(in the rows, 128 means zero)
Known rows, with every way that one mark hangs from another:
X(L(D N Y)): [119 145 136 124 149 130 122 147 151 122 132 167 165 132 113 122 117 118
 126 141 125 126 146 112 112 144]
L(D F X(N) Y): [ 53 137 119 122 149 119 110 104 135 103 127 138 126 147 132 134 139 112
 161 127  55 125 148 219  86 128]
G(L(D(P) N Y)): [ 75 114 147 142  94 131 123 117 138 118 129 143 133 125 105 123 143 113
 162 118 115 145 167 119 110 129]
A(F): [121 140 132 117 106 105 109 113 108 130 132 123  99 119 151 130 139 153
  69 126 159 124  89 139 148 138]
M(L(D(P) F Y) S): [164  91 108 156 106 130  70 111 131 115 133 116 154 129  97 135 135 119
 154 137 138 129 127 116  75 127]
L(F X(N) Y): [121 140 112 112 127 114 107 124 129  98 127 114 111 147 141 139 126 114
 148 128  90 124 136 187 116 128]
X(L(Y) N): [195 133 126 123 167 139 124 140 132 127 139  94 135 147 100 133 108 133
 109 133 150 113 110 129 144 153]
P(L): [188 144 139 110 137 130 168 135 111 166 136  75  89 116 132 129 113 153
  64 116 167 116 127 106 173 130]
L(X): [139 131 126 112 142 119 153 123 114 133 129 118 132 129 127 129 127 145
 116 130 105 129 113 127 144 121]
X(L): [195 150 127 126 170 141 136 133 123 139 125 136 141 116 118 129 110 152
  94 135 163 120 103  76 144 148]
G(J L(N Y)): [157 138 124 133  90 111 109 165 134  84 129 106 106  93 112 138 140 106
 135 117 154 140 158 100 157 140]
G(L): [160 140 136 140 125 129 145 119 111 133 126 113 114 117 107 132 132 149
 116 112 142 134 123  80 156 138]
D(L(F X) P): [158 119 111 133 116 147  96  79 136 129 108 137 131  91 121 131 136 139
 130 133 128 135  90 112  90 114]
G(L(D(P) Y)): [104 117 145 147 110 138 123 103 127 128 124 137 121 123 100 126 140 133
 138 113 123 143 152 112 105 139]
S(L(D X)): [118 116 125 122 166 132 163 127 119 144 120 132 151 147 144 123 120 157
 138 144 128 124  93 130 145 121]
X(L(D F Y) N): [134 146 121 132 183 142 109 118 136 118 130 125 134 139 115 135 119 126
 133 132 124 113 122 163 111 153]
D(P): [162  90 131 129 118 151 125 109 114 140 122 101 121 112 132 127 129 144
 115 114 179 136 113 121 118 134]
P(L(D F X Y)): [104 156 136 112 135 121 144 114 128 144 128 124  91 122 142 127 125 130
 108 127 101 123 160 151 123 121]
M(S(L(D X(N) Y))): [157  75 108 125 153 115 151 121 130 140 138  89 129 160 117 135 118 128
 154 146 135 116  88 119 155 120]
M(L S): [230  99 109 146 120 121 109 135 115 132 145  77 158 132  86 137 123 141
 117 137 158 120  94  72 137 125]
P(L(D Y)): [140 144 146 114 132 129 153 134 128 160 139  99 100 129 122 125 117 139
  72 118 138 118 154 135 137 135]
X(L N): [195 132 124 126 187 144 141 128 120 137 136  88 135 134 105 134 112 146
 110 131 155 111  90 122 159 147]
J(G(L(F N X))): [119 155 132 158 100 126 126 154 115 120 125 172 119 115 130 123 145 117
 123 108 110 139 119  94 152 124]
L(D F Y): [ 90 151 121 129 135 125  95 126 137 108 121 158 127 133 142 133 130 120
 121 115 113 125 154 180  79 150]
S(L(D N X Y)): [ 90 113 130 115 130 120 146 153 142 123 127 147 165 162 144 120 119 124
 162 151 115 129 128 143 137 117]

Rows:
[111 139 149 109 117 120 153 148 138 149 143 105 112 132 128 123 120 119
  97 123 130 121 170 141 141 125] => P(L(D N Y))
[137  97 127 132 155 151 148 123 119 148 116 121 145 138 147 123 120 157
 131 133 175 126  92 126 136 132] => S(L(D(P)))
[161 135 139 102 127 121 161 133 121 153 143  69  89 141 120 129 115 135
  92 126 122 117 143 140 163 121] => P(L(X(N) Y))
[130 148 140 168 121 138 134 149 110 141 130 164 124 119 107 121 144 137
  88  98 123 135 112  95 143 142] => J(G(L(D)))
[127 105 136 117 108 141 138 102 119 143 121 103  96 100 152 125 131 126
 140 125 156 137 139 126 129 108] => D(P(L(F N X)))
[ 15 142 123 118 142 110 132 111 136 104 122 170 148 118 157 127 147 105
 184 135  57 133 150 184 103 105] => L(D F N X)
[119 143 135 173 114 146 115 133 111 133 120 172 114 108 124 122 149 131
 107  97 130 140 114 103 127 139] => J(G(L(D(P) F)))
[ 75 153 139 107 118 113 144 129 138 134 133 130 105 124 146 125 128 110
 131 132  92 125 174 157 126 110] => P(L(D F N X Y))
[208  85 105 123 134 117 141 141 128 140 135  86 124 152 127 137 108 133
 128 141 181 115  84  83 167 130] => M(S(L(Y)))
[145 158 108 119 122 117 112 123 147 114 121 143 150 107 123 133 130 123
 126 140  97 124 101 116 122 113] => D(L(F N X))
[106 131 117 122 147 127 128 130 131 121 113 153 140 151 161 128 119 138
 152 145 122 125 115 148 120 127] => S(L(D F X Y))
[165 109 104 136  87 101  83 141 138  96 141 116 162 140 107 136 130  99
 175 153 107 129 134 100 111 105] => M(L(F N X Y) S)
[ 92 143 142 160 110 129 139 151 118 131 132 175 134 121 111 118 150 121
 118 108  91 140 123 104 144 124] => J(G(L(D N X)))
[ 98 140 137 169 103 141 117 141 118 126 122 178 122 109 127 121 151 117
 124 100 125 141 125 107 129 131] => J(G(L(D(P) F N)))
[145 108 135 119 104 144 126 100 120 144 120 104  88 110 145 127 126 131
 122 123 158 136 142 127 116 120] => D(P(L(F X Y)))
[155 130 114 119 134 127 134 157 125 119 115 125 139 137 177 131 112 134
 148 139 181 122 101 119 164 126] => S(L(F N))
[ 55  95 142 123  94 131 110 138 152 115 135 145 155 139 123 119 137  97
 153 124 119 139 174 174  82 130] => L(D(P) N Y)
[ 78 151 137 109 139 117 160 115 127 144 130 123 104 110 152 125 132 122
 132 130  97 123 155 150 142 104] => P(L(D F N X))
[137 115 125 108 115 117 143 167 137 119 127 129 155 162 152 123 111 125
 153 152 140 128 119 120 158 117] => S(L(N X Y))
[138 128 135 133 154 150 114 119 140 134 124 162 148 123 109 122 120 136
 116 136 145 130 132 106  94 150] => X(L(D(P) Y))
[  4 113 128 121  98 120  96 108 153  93 120 182 143 127 152 123 148  83
 202 137  66 145 181 196  62 109] => L(D(P) F N X Y)
